(in the rows, 128 means zero)
Known rows, with every step that occurs
geluk > kidade > sesubad > kinik > lovop: [157 115 154 175  53 134 131 146 150 173 134 100 151 125 109  85 150  98
  96  88 109 143 169 151  95 202 167 115  85 127 147 128 157  99 129  94
  38 117 152  92  67]
dabu > mizu > lora > sesubad: [134 143 128 176 129 208  84 185  94 154 151 118 125 124  88  89 104 109
 133  86 132 158 114 111  99 152 193 122 107 124 182 126 136 120 108 120
 126 161 156 135  74]
sesubad > kinik > lovop > lora > mizu > dabu: [150 144 149 158 135  87 104 120 138 184 117 100 108  95 116 106 106  94
 117 112 134 132 175 135 126 186 216 132 116 143 130 150 171  99 112 119
  93 157 165 101 100]
dabu > mizu: [147 125 129 179 140 165 120 166 110 137 150 138 131 120  99 112 106  92
 129 107 167 180 135 118 108 157 174 116 117 135 150 141 137 115  97 128
  99 144 147 142  96]
gofof > lovop > kinik: [171 116  84 151 100 137 129 178 124 130 153 143 162 131 103 109 108  80
 121 110 126 148 134 121 142 147 162 132 110 116 170 155 149 130  90 128
 125 131 139 149 122]
gofof > lovop > lora > mizu: [166 124 117 162 137 107 130 169 112 142 138 138 164 116  93 136 112  72
 138 123 147 141 154 111 167 145 190 115 120 152 163 133 155 129 111 125
 116 176 161 119  94]
lagaz > lovop > lora > mizu: [194 118 124 178 136 108 133 170 151 146 128 125 153 102 101 132 126  72
 120 107 179 150 151 127 150 152 202  99 122 128 134 138 182 118 113 123
 120 182 176 129 101]
lovop > lora > sesubad: [132 111 118 177  93  97 130 158 107 141 137 105 161 118  93  99 118  83
 149  80 114 155 115 113 159 161 178 123  97 106 174 129 145 130 106 114
 146 159 159 117 117]
lora > lovop > lagaz: [136 112 137 184  75 122 109 173 173 146 130 160 141 138 104 117 129  89
 134 100 126 155 130 115 121 140 182  94 110 146 174 127 140 133 102 119
  91 131 138 131 129]
kinik > lovop > lagaz > sesubad > lora: [194  81 136 144  73  78  86 145 164 151 123 206 138 103 101  97 149 101
 127 123 132 151 105 132 126 140 171  80 103 141 151 120 156 139 117 132
  74 152 144 168 105]
lora > sesubad: [140 119 125 186  94 160 130 140 114 137 142 122 164 130  92  97 114 109
 131  88 111 156 102 121 113 165 170 121  98 115 174 124 154 129 104 117
 138 153 159 124 117]
kinik > lovop > lagaz > sesubad: [195 108 142 151  75 111 119 156 180 137 131 226 149 115 109 101 146 103
 120 117 144 151 106 136 101 152 177  77 106 117 144 125 161 134 112 129
  94 144 132 142 104]
kinik > lovop > lagaz > sesubad > kidade > geluk: [204 125 148 161  44  87 164 165 178 165 132 191 136 107  94  92 156  98
 121 126 124 159 131 131 103 146 161  91 106 122 140 112 157 142 124  96
 121 154 136  91 135]
lovop > lora > mizu: [136 127 132 186 137  96 141 159 118 151 133 128 150 105 100 116 114  75
 142 119 165 153 147 119 155 148 198 115 113 146 150 138 157 133 102 128
 102 165 165 123 102]
dabu > mizu > lora: [144 144 129 179 139 190  93 194  99 149 156 141 118 117  90  95 100  86
 123  94 162 169 142 118 102 144 196 122 116 137 169 135 140 116  99 124
  91 151 140 147  84]
lovop > lagaz > sesubad > kinik: [182 126 125 181  69 128 131 150 139 141 137 195 137 107 114  87 142 101
 126 121 148 174 111 130 130 195 182  89  96 100 166 150 152 107  90 136
  68 117 132 100 152]
gofof > lovop > lora > sesubad > kinik: [163 123 102 168  81 104 116 162  95 145 132  85 155 128 101 116 128  94
 145  89  80 148 132 110 168 205 175 129  97 107 193 142 139 106 113 104
 144 150 159  90 135]
lovop > lora > sesubad > lagaz: [156 116 124 188  80  90 153 150  92 144 133  82 144 121  96 101 132  91
 153  81  96 156 129 107 156 200 177 111  94  89 172 122 138 118 102 117
 138 142 156  95 120]
geluk > kidade: [137 123 137 188 101 134 151 142 122 135 144 134 152 132  93 100 122  95
 112  93 143 174 146 129 114 154 160 120 105 138 153 127 171 114 105 113
  51 131 141 133  71]
kinik > lovop > lora > mizu: [145 124 149 166 130  80 114 158 145 162 124 127 148 110 103 123 128  81
 136 121 150 140 157 130 126 144 201 110 118 166 138 130 162 141 115 119
 110 175 160 134  84]
lovop > lagaz > sesubad > lora > mizu: [175 106 129 169 105 104 102 139 131 157 127 200 140  94  96 103 129 105
 139 151 171 159 114 126 135 133 186  81 104 144 153 134 160 142 105 147
  60 161 163 149  98]
dabu > mizu > lora > lovop > lagaz > sesubad: [162 131 139 173 110 179  63 208 139 165 137 220 109 116  93 102 120  81
 140  98 156 164 122 111  96 132 206  82 112 142 181 133 133 119 112 124
  80 153 130 133  84]
mizu > lora > lovop: [129 129 144 196 102 177  97 184 118 161 133 156 136 140  88 101 112  67
 121  63 118 143 141 120 114 135 202 125 115 164 195 116 154 126 111 102
  99 160 142 124 118]
lovop > kinik: [145 114 100 171 102 131 138 174 125 138 148 135 152 122 109  91 108  82
 126 108 149 168 123 124 134 152 170 132 103 116 158 160 151 134  82 136
 104 127 141 150 134]
dabu > mizu > lora > sesubad > lagaz: [154 144 131 186 115 203  98 179  80 156 149  97 111 120  92  91 113 115
 140  92 110 155 130 106  95 195 197 107 108 104 183 122 132 108 102 124
 118 141 150 116  78]
geluk > kidade > sesubad: [145 107 135 187  68 144 156 156 126 151 148 124 164 129  92  90 123  83
 107  80 141 152 155 138 125 162 157 119  83 111 151 122 152 112 119 113
  56 128 150 113  52]
sesubad > kidade: [153 129 131 204  93 146 175 150 118 140 140 129 143 125 101 101 122  91
 123  97 134 170 143 128 112 161 160 132  98 135 151 111 155 119  90 123
 114 156 150 115 169]
sesubad > lora > mizu > dabu: [142 121 128 167 146 130  91 104 110 172 125 125 116 103  91  98  79 103
 113 120 150 145 151 129 136 137 192 136 121 156 140 136 173 117 108 136
  75 166 180 151  90]
lovop > lora > sesubad > kidade > geluk: [141 128 122 186  66  76 181 169 109 168 136  71 147 112  83  89 128  75
 150  90  99 166 143 103 168 158 161 137  96 109 166 116 139 135 114  78
 167 170 165  69 151]
geluk > kidade > sesubad > lagaz > lovop > kinik: [215  97 105 177  51 136 170 183 160 158 147  89 144 115 112  93 146  81
  91  82 130 152 169 141 126 196 160  94  85  63 136 146 169  96 112 113
  73 106 152 113  68]

Rows
[150 133 131 195  64 140 177 150 113 164 139  89 150 124  81  88 127 105
 130  96  91 164 133 111 119 162 154 136 103 115 170 110 145 135 113  79
 164 161 165  76 146]  lora > sesubad > kidade > geluk
[167  86 134 187  94 122  96 136 100 163 113 194 149 127  86 105 128  67
 132  78 122 157 115 122 138 137 168 109 111 175 185 128 149 125 120 106
  84 169 151 141 120]  lagaz > sesubad > lora > lovop
[203 110  94 165  96 142 140 183 155 138 146 132 153 123 111 106 121  81
 101  94 160 167 124 131 128 153 171 113 109  96 144 158 178 118  89 127
 130 137 150 161 129]  lagaz > lovop > kinik
[166 138 137 188  64 157  86 185 135 170 125 201 118 123 103  85 133  84
 128  89 125 152 126 126 118 177 210  92 101 133 198 138 150 110 105 114
  68 138 126  96 142]  mizu > lora > lovop > lagaz > sesubad > kinik
[170 106 146 170  70  78 131 146 126 153 125  80 142 122 104 108 146 100
 144  85  79 139 140 118 130 203 179 104  98 109 160 112 143 128 119 111
 143 148 158 108 103]  kinik > lovop > lora > sesubad > lagaz
[149 143 145 171  77 175  81 156 119 170 133 103 131 128 102  78 129 121
 119  80  81 133 126 135  89 196 205 124  98 130 187 122 157 119 117 100
 117 148 151 111 114]  mizu > lora > sesubad > kinik > lovop
[144 106 136 157  85  83 114 151 136 150 125 101 159 126 106 107 134  92
 144  82  99 140 123 122 130 160 179 116 103 128 158 118 151 138 122 109
 156 166 157 134  99]  kinik > lovop > lora > sesubad
[183 120 129 189  66 125 168 155 149 138 141 206 138 113 105  89 140 102
 130 122 153 171 114 123 112 159 161  90  88 106 148 115 153 122  94 139
 102 152 137 111 171]  lovop > lagaz > sesubad > kidade
[159 120 139 167  89  70 113 159 137 158 124 102 135 112 112 111 140  75
 133  94 116 156 156 131 143 195 185 123 104 136 153 145 150 115 103 106
  92 142 145 110 144]  sesubad > kinik > lovop > lora
[232 115 130 191  95 145 155 155 141 130 138 124 144 129 104 118 140  94
 103  83 135 162 141 129 118 198 175  95 116  92 143 117 174  96 104 119
 116 138 152 119 128]  sesubad > lagaz > lovop
[196 124 124 162 149 113 129 141 154 160 122 126 128  99  98 119  92  80
 105  96 172 140 157 130 146 147 208 119 120 113 120 141 201  93 112 131
 125 181 177 128  91]  lagaz > lovop > lora > mizu > dabu
[129 132 137 183  84 151  85 201 159 157 137 166 126 137  95 100 117  82
 131  89 123 146 132 119 122 130 205  99 107 146 190 120 146 135 103 117
  89 141 133 132 122]  mizu > lora > lovop > lagaz
[129 130 111 183  93 165  91 201 126 166 138 139 130 132 102  93 103  61
 128  74 125 148 141 118 123 128 200 133 105 147 192 145 150 137  94 111
 100 140 136 144 120]  mizu > lora > lovop > kinik
[175 114 125 165 141 135  99  95 100 172 117 192 122  93  88  91  88  97
 114 115 162 146 127 133 133 140 190 126 114 149 142 142 180 109 114 136
  73 177 175 142  82]  lagaz > sesubad > lora > mizu > dabu
[194 118 149 168  55 109 153 154 179 147 129 203 137 113 109 102 154 105
 120 124 136 160 121 139  84 153 168  84  94 130 138 105 160 128 107 133
 110 159 137 123 150]  kinik > lovop > lagaz > sesubad > kidade
[145 121 133 195  64 144 149 149 120 165 142  97 152 125 102  82 134  89
 106  84 126 157 165 140 125 201 162 121  81 109 159 138 150  90 112 102
  32 112 153  80  84]  geluk > kidade > sesubad > kinik
[143 112 130 184 130 123 103 132 101 156 129 125 146 107  91 113 108  98
 135 133 151 156 141 126 132 135 186 116 116 173 158 129 163 139 104 129
  76 165 174 151 100]  sesubad > lora > mizu
[125 137 112 173 125 188  70 218 119 176 145 135 108 127  98  98  95  66
 135  85 148 162 144 112 106 126 202 126 119 157 182 159 133 124 101 114
 102 139 136 149  93]  dabu > mizu > lora > lovop > kinik
[224 107  99 176  83 136 155 175 151 134 144 109 137 122 119 107 134  87
 106  96 138 166 140 129 124 190 174 101 107  77 142 150 174 109  87 129
 120 122 143 137 133]  sesubad > lagaz > lovop > kinik
[218 127 123 186  75 191 120 170 123 147 142 105 135 131  92  95 136 112
 107  65 100 141 122 123 112 197 197  97 107  76 175 107 177 101 114 112
 146 154 157 114 106]  mizu > lora > sesubad > lagaz > lovop
[144 141 135 175 146 165 123 108 123 160 134 147 127 112  98  94  79 102
 108 109 164 143 146 133 109 146 196 133 121 139 135 139 175 107 101 137
 100 157 168 128  89]  lora > mizu > dabu
[136 157 127 184 115 210  76 176  85 166 148  90 109 119  97  86 109 115
 136  91 118 167 126 115  96 199 202 128 104 119 190 143 132 100 101 112
 109 140 153 108 107]  dabu > mizu > lora > sesubad > kinik
[171 109 143 175  66 142 121 152 145 172 134 113 151 125 113  92 143  90
 104  84 110 131 147 148 104 210 176 117  90 124 153 130 138 108 115 104
  94 136 157  93 119]  kidade > sesubad > kinik > lovop
[195 124 149 174  80 138 121 130 127 152 126 187 148 115 111  94 148  95
 111  94 129 154 129 144  94 201 180 108 107 132 157 138 163 107 108 112
  87 148 138 110 125]  lagaz > sesubad > kinik > lovop
[157 107 141 162  98  64 122 166 145 146 132 132 150 120 100 112 132  68
 129  88 130 149 145 126 142 151 179 118 112 142 147 124 153 135 111 113
 115 162 146 140 111]  kinik > lovop > lora
[153 112 150 163  39 106 123 162 190 172 140 109 137 121 119  93 159 112
 105 112 111 145 167 153 101 193 172  89  81 109 143 131 149 108 124 109
  27  98 144 102  70]  geluk > kidade > sesubad > kinik > lovop > lagaz
[142 126 130 201  76 165 166 140 110 143 137 101 149 133  96  94 119 111
 130  91 104 160 118 121 104 171 158 125  90 124 166 104 150 122 102 121
 150 168 161 106 162]  lora > sesubad > kidade
[176 103 133 180 130 134 107 125  96 159 127 195 151  99  89 103 120  92
 134 128 166 156 120 129 133 138 181 104 112 164 157 135 168 133 111 131
  72 178 168 148  96]  lagaz > sesubad > lora > mizu
[165 127 148 175  89 131 116 140 139 153 129 123 143 128 114 104 135 103
 113 101 115 156 142 139  94 200 183 121 110 143 157 136 158 113 105 111
  91 138 143 117 136]  sesubad > kinik > lovop
[185 113 124 172  81 123 135 158 149 123 140 222 153 114 104  92 132  97
 131 114 158 166 100 125 128 155 172  86  96  99 158 134 153 125  96 140
  91 136 135 133 123]  lovop > lagaz > sesubad
[170 130 108 168  69  84 171 181 101 157 136  80 156 126  78 111 130  80
 141  91  78 146 149  98 178 153 150 139 104 118 185 109 136 133 129  78
 185 176 160  64 143]  gofof > lovop > lora > sesubad > kidade > geluk
[166 120 129 194  73 152 148 135 102 138 142 102 146 130  98  97 131 115
 133  87  92 155 114 115 114 207 169 110  99  95 175 115 141 116 102 118
 134 132 157 102 118]  lora > sesubad > lagaz
[224 129 112 163  53 112 173 178 147 139 144 201 149 118  85 103 140  88
 123 129 120 159 130 114 142 146 147 101 105 110 166 119 148 127 122  99
 126 151 134  82 145]  gofof > lovop > lagaz > sesubad > kidade > geluk
